Each row comes from the steps of one walk. Every step used is in the known rows, and no mark comes twice. Write the walk behind each row, first mark first.
(in the rows, 128 means zero)
Known rows:
nefe/suru/gevone/kiguk/vuro: [ 81 123  98 164 128 128 118 162 181 133 142 198 115 174  72 148 192 129
 131 123 129  86]
gevone/suru: [144 113 148 142 167 155  99 127 124 153 127  96 121  88 120 113  95 155
 129 115 114 108]
gevone/kiguk/gebif: [102 125 128 139 188 132 182 116 144 106 127 144 108 112 137 169 153 155
  91  96 167 108]
doka/gebif/kiguk/gevone/suru: [122 135  96  93 138 163  99 130  87 169 118  92  84 110 154  82  79 142
 151  99 103 145]
doka/gebif/suru/gevone: [205 159 148 104 123 112 141 138 157 136 103 102 144 140 138  91 136  47
 118 107 102 143]
gebif/kiguk/vuro: [ 21 122  95 111 139 185 103 102  79  78 123 176 156 134 119 169  78 209
 136 145 148  88]
nefe/suru/gevone: [145 120 132 149 142 103 113 146 159 135 120 196 125 130 110 117 178  94
 141 132  80 111]
vuro/suru: [176 108 116 168 162 127 126 136 129 109 138 128 141 127 150 134  82 110
 134 145 119 112]
vuro/kiguk: [146 110 100 129 155 183 154 105 110  80 136 133 141  86 163 141  47 187
 172 119 110  89]
doka/gebif/kiguk/vuro/suru/gevone: [124 144  87 123 103 135 136 146 136 118 120 165 130 182 144 105 120  80
 170 152 145 124]
doka/gebif/kiguk/gevone/suru/mubil: [116 153 125  98  59 115  60 149 105 189 115  72 106  92 124  98 131 128
 128 103  99 165]
gebif/suru/gevone/kiguk/vuro: [108 135 110 116 111 150 110 137 167 100 136 120 142 179  78 161 156 115
  92 112 159 107]
kiguk/vuro/suru/gebif/doka: [144 131 163 155 107  79 154 115 120 137 160 135 143 154 133 112  88 129
 109 187 176 128]
gevone/kiguk/gebif/suru/mubil: [116 162 146 124 104  88 105 115 177 118 131  86 158 108  89 187 195 110
  38 104 154 161]
gebif/kiguk/gevone/suru: [ 97 108  87  93 135 169  59 115  70 138 120  98  93 108 127 121  92 173
 130 107 114 134]
suru/gevone/kiguk: [138 114 153 132 131 128 156 149 157 101 110 152 112 122 138 144 169 115
 145  83 141  92]
kiguk/gebif: [118 137 132 126 187 124 169 107 113 110 119 134 118 111 128 152 134 152
  83 139 147 122]
gevone/suru/gebif: [132 125 177 144 126 152 135 122 142 179 110  97 128  98 141  89 121 138
 188 121 125 147]
kiguk/vuro/suru: [116 119  85 171 143 155 116 146 121 111 157 125 142 173 106 143  76 139
 109 174 146  95]
mubil/suru: [126 110 132 136 162 153 160 138  84 117 150 125 142 140 135 128 101 159
 130 148  90 112]
gevone/suru/gebif/doka: [168 121 226 128 133  86 137 101 119 176 127 101 120  78 146  87 105 141
 132 129 140 139]
nefe/suru: [117 118 113 167 172 124 106 128 137 137 136 180 144 113 121 141 116 139
 131 134  78 103]
nefe/suru/gebif: [106 128 144 162 127 124 144 123 150 168 121 179 145 122 137 112 145 126
 188 139  93 142]
gevone/suru/mubil: [135 132 176 146  92 107  65 147 142 164 124  75 141  70  95 129 144 142
 110 122 105 129]
kiguk/vuro/suru/gevone: [149 122 101 157 112 124 124 164 141 107 138 142 128 192 101 123 136  91
 120 174 146 103]

Write each row's walk:
[118 123 162 134 115 153 192 131  97 147 137 125 143 139 154 107 128 144
 192 152 102 149] -> mubil/suru/gebif
[114 116 121 130 108 143 134 102 122 116 108 166 163 124 182 126 101 108
 225 138 141 160] -> vuro/suru/gebif/kiguk
[ 96 114  74 123 107 140 102 133 125  86 125 180 140 174 114 140 128 112
 148 163 157 116] -> gebif/kiguk/vuro/suru/gevone
[101 138 133 106 154 156 149 109 100 113 104 165 145  94 183 121  71 142
 181 104 113 112] -> doka/gebif/kiguk
[ 97 141  72 145 137 160 131 132 117 120 137 156 147 166 149 119  56 121
 168 157 144 117] -> doka/gebif/kiguk/vuro/suru
[ 48 149 103 111 140 180 142 117  95 112 120 163 146 137 139 132  64 173
 161 139 139  98] -> doka/gebif/kiguk/vuro
[ 85 127 114  94  64 121  24 132  88 150 118  81 116  84 101 132 140 166
 104 111 109 154] -> gebif/kiguk/gevone/suru/mubil
[157 114  92 110  96 188 132 118 118 168 137  55  82 109 152  75  87 167
 197 117 117 160] -> vuro/kiguk/gevone/suru/gebif
[153 114 146 118 131 125 170 157 103 117 135 136 120 152 126 112 157 118
 135 142  89 122] -> mubil/suru/gevone
[124 128 119 153 166  85 159 139 195 141 127 195  93 145 106 148 239  92
 107 105 132 127] -> nefe/suru/gevone/kiguk/gebif
[173 158 136 122 153 141 136 119 136 136 119  91 159 126 144 113  76  89
 115 118 101 137] -> doka/gebif/suru
[151 161 103 103  93 114 107  89 155  95 140  76 169  96 107 163 134 139
  69 138 128 168] -> vuro/kiguk/gebif/suru/mubil
[183 129 143 104 122 115 104 124 143  99 110 112 151 136 115 129 144  82
  97 115 112 135] -> gebif/suru/gevone
[214 116 166 137 156  19 185 127 172 109 145 153  86 133 144 136 192  67
  53 118 185 130] -> vuro/suru/gevone/kiguk/gebif/doka
[136 126 140 119 104 147 119 137 111 195 119  59  84 124 127  81 129 138
 158 119 127 163] -> kiguk/gevone/suru/gebif
[ 57 134  91 142  63 121  52 135 117  96 141 147 178 141 101 176 115 146
 118 168 146 126] -> gebif/kiguk/vuro/suru/mubil
[189 103 125 161 125 109 141 166 181 111 128 151 116 149 146 135 160  64
 158 105 141 111] -> vuro/suru/gevone/kiguk
[131 122 132 121 155 115 213 150 141 123 140 140  89 165 121 140 223 114
 108 115 143 135] -> mubil/suru/gevone/kiguk/gebif
[ 67 124 110  80  90 157 131 101  71 123 100 141 118 123 164 125 118 164
 177 118 133 159] -> suru/gebif/kiguk/gevone
[137 151 158 124  78  99  60 124 135 115 124  84 189  99  96 160 135 113
  70 128 101 141] -> gebif/suru/mubil
[173 119 188 105 107  84 123 113  89 189 140  62  75 101 131  73 112 141
  94 127 136 156] -> kiguk/gevone/suru/gebif/doka
[125 141 115 119 186 132 144  96 160 107 132 106 138 127 115 175 148 124
  63  96 161 140] -> gevone/kiguk/gebif/suru
[169 117 182 106 160  48 219 128 124 116 161 148  87 144 126 134 207 119
  48 122 155 128] -> mubil/suru/gevone/kiguk/gebif/doka
